What can hang from each mark:
F: J P
P: M
A: M
M: J L X
Q: A L
L: S
J: M
X: Q S
R: U
U: Q
S: A

Known rows, with every way that one mark hangs from another:
J(M(X(Q(A)))): -32 42 23 -17 -18 5 -11 9 -45 -36 12 -13 15 1 -42 -35 33 8 29 -5 2 1
F(J P(M(L(S)))): -16 18 -5 -45 -13 -34 -32 -34 -13 -2 -18 -25 29 12 -36 -32 10 52 -14 -11 -28 -14
R(U): 2 56 11 -27 33 -18 15 -3 -49 -4 19 -22 8 19 -33 -27 33 14 -5 -22 -24 -26
R(U(Q(A(M(J X))))): -6 28 12 -12 -14 24 -26 4 -79 -16 44 -25 19 15 -23 -6 26 7 21 -30 -4 -14
F(J(M(L(S) X)) P): -32 8 -10 -36 -24 -20 -40 -28 -4 -21 -12 -15 14 -1 -33 -37 14 28 3 -14 -17 -12
X(Q(A(M)) S): -13 41 -3 -12 -25 -16 -16 24 -36 -15 18 -22 10 23 -48 -29 20 10 14 -26 5 -9
S(A(M(J X))): -18 26 -15 1 -23 7 -28 -9 -46 4 19 -3 -10 7 -27 -17 5 17 8 -1 -6 -1
J(M(L X(Q S(A)))): -44 36 -8 -1 -16 10 -49 5 -24 -24 -5 -4 -11 -7 -58 -31 6 16 28 -12 -3 -13
L(S(A(M))): -2 29 -20 -5 -9 -25 -1 -17 -22 6 8 -31 2 27 -43 -25 9 19 -11 -5 -5 -2
S(A(M(L))): -14 52 -21 -10 -16 -13 -32 10 -42 7 10 -16 -17 17 -48 -29 17 28 3 4 -11 -6
Q(L(S)): -3 40 -12 -14 -8 -24 2 -17 -9 -5 3 -22 21 27 -47 -36 9 20 7 -27 -23 -13
X(S): -6 41 -7 -20 -1 -22 -5 5 -23 10 9 -14 -7 16 -39 -36 19 13 0 -31 -18 -27
M(J L(S) X): -33 9 -3 -13 -25 4 -41 -11 -21 -4 0 2 6 12 -34 -24 5 29 8 -29 -31 -8
L(S(A(M(J)))): -9 22 -19 4 -18 -14 -19 -28 -25 4 10 -18 4 26 -26 -21 3 28 0 -4 -9 9
J(M(L X)): -36 42 0 -23 -9 3 -28 7 -32 -7 1 -1 -7 -5 -43 -42 26 6 13 -9 -16 -20
X(Q): -13 52 12 -21 0 -17 7 3 -41 -19 19 -19 4 20 -43 -25 24 15 13 -19 -19 -9
A(M(X)): -14 31 -10 -20 -9 -7 -2 11 -38 10 22 -11 -5 11 -40 -26 19 -6 -6 -18 -8 -24
A(M): -4 49 -10 -22 -4 -24 4 7 -37 10 22 -20 -4 22 -36 -31 25 2 -6 -13 -10 -17
M(X): -14 34 4 -24 -3 -5 1 4 -39 3 15 -9 -5 8 -39 -28 24 8 2 -21 -19 -23
L(S(A)): -2 33 -6 -9 -2 -24 1 -23 -23 0 0 -28 3 23 -42 -27 13 35 -3 -7 -16 -1
F(P(M(J))): -9 39 -4 -30 2 -17 -16 -37 -30 4 -1 -9 15 5 -16 -27 32 30 -8 -3 -20 -18
P(M(L X(S))): -32 25 -8 -26 -6 4 -39 9 -26 18 -10 1 4 -5 -54 -35 5 20 -6 -27 -22 -38

Rows:
-32 4 -12 -26 -15 -2 -45 -36 -10 0 -18 0 22 -1 -32 -22 13 36 -12 -19 -24 -21 -> F(P(M(J L(S) X)))
-32 30 7 -8 -28 3 -14 -9 -16 -45 1 -19 40 9 -55 -38 12 11 34 -17 0 3 -> J(M(X(Q(A L(S)))))
-18 15 -21 -12 -7 3 -42 -37 -19 7 -11 -1 4 -11 -29 -21 9 35 -4 -7 -8 -24 -> F(P(M(J X(S(A)))))
-32 25 -9 -29 -12 6 -49 -22 -29 2 -10 8 9 -9 -29 -24 24 33 -4 -10 -25 -24 -> F(P(M(J L X)))
-14 51 -11 -9 -11 -15 -11 5 -16 -20 11 -13 11 19 -56 -32 5 11 27 -36 -18 -22 -> X(Q(L) S)
12 41 -21 2 6 -4 -7 -22 -39 -13 27 -49 26 32 -52 -11 4 12 10 -28 -8 -18 -> R(U(Q(L(S(A(M))))))
-24 40 -10 -9 -9 -15 -29 -20 -16 -11 -13 -19 -1 12 -47 -42 17 32 9 5 -13 1 -> J(M(L(S(A))))
-36 18 5 -16 -15 -3 -22 5 -21 -22 2 -8 11 13 -58 -19 7 20 9 -35 -24 -13 -> M(L(S) X(Q))
-35 20 -10 -13 -26 11 -56 8 -26 5 2 14 -12 3 -35 -28 4 23 16 -35 -26 -23 -> M(J L X(S))
-30 34 4 -30 -4 5 -26 6 -40 12 -4 -2 7 -4 -51 -30 16 23 -4 -11 -26 -27 -> P(M(L X))
-13 34 -10 -10 -11 -17 -27 -12 -22 -3 -7 -19 -2 22 -51 -29 12 45 1 -9 -22 -1 -> M(L(S(A)))
-23 32 -24 -3 -22 -1 -19 16 -16 -13 19 -8 12 12 -61 -25 -7 -11 19 -41 -5 -30 -> A(M(X(Q(L) S)))
10 41 -5 -13 -7 -6 -6 -6 -46 -22 31 -50 43 36 -49 -19 19 10 15 -39 -4 -18 -> R(U(Q(A(M) L(S))))
-27 18 8 -1 -42 10 -28 -11 -25 -42 7 -8 40 18 -43 -20 0 31 37 -28 -14 11 -> M(J X(Q(A L(S))))
-36 13 -3 -16 -28 -4 -46 -21 -23 -16 -12 -16 8 1 -41 -36 -6 41 16 2 -16 9 -> F(J(M(L(S(A)) X)))
3 37 -7 -14 -16 -10 -3 -18 -27 -10 21 -38 22 30 -48 -22 11 12 21 -40 -21 -19 -> U(Q(L(S)))
-21 36 0 -9 -32 6 -26 18 -27 -30 9 -9 22 10 -61 -29 6 17 35 -35 -6 -15 -> M(X(Q(A L) S))
-40 13 -1 4 -29 11 -48 -16 -27 -28 -2 -1 6 10 -45 -9 -6 43 23 -16 -22 10 -> M(J L(S(A)) X(Q))
-39 13 3 -29 -25 -10 -36 -12 -20 -14 -6 -12 14 4 -37 -41 -1 25 13 -15 -22 -3 -> F(J(M(L(S) X)))
-11 38 7 -22 -12 20 -36 27 -76 -15 36 -29 13 14 -50 -11 32 11 14 -32 -7 -27 -> R(U(Q(A(M(L X)))))
-26 13 -18 -17 -21 -9 -26 7 -17 7 5 -11 3 15 -52 -26 7 6 -10 -28 -15 -21 -> A(M(L(S) X))
-38 21 -3 -18 -12 -4 -27 -8 -13 -8 -8 -7 5 3 -46 -40 17 8 4 -17 -15 -15 -> J(M(L(S) X))
-30 25 6 -19 1 2 -10 2 -29 -1 2 -7 16 -2 -52 -24 2 8 1 -31 -12 -32 -> P(M(X(Q S)))
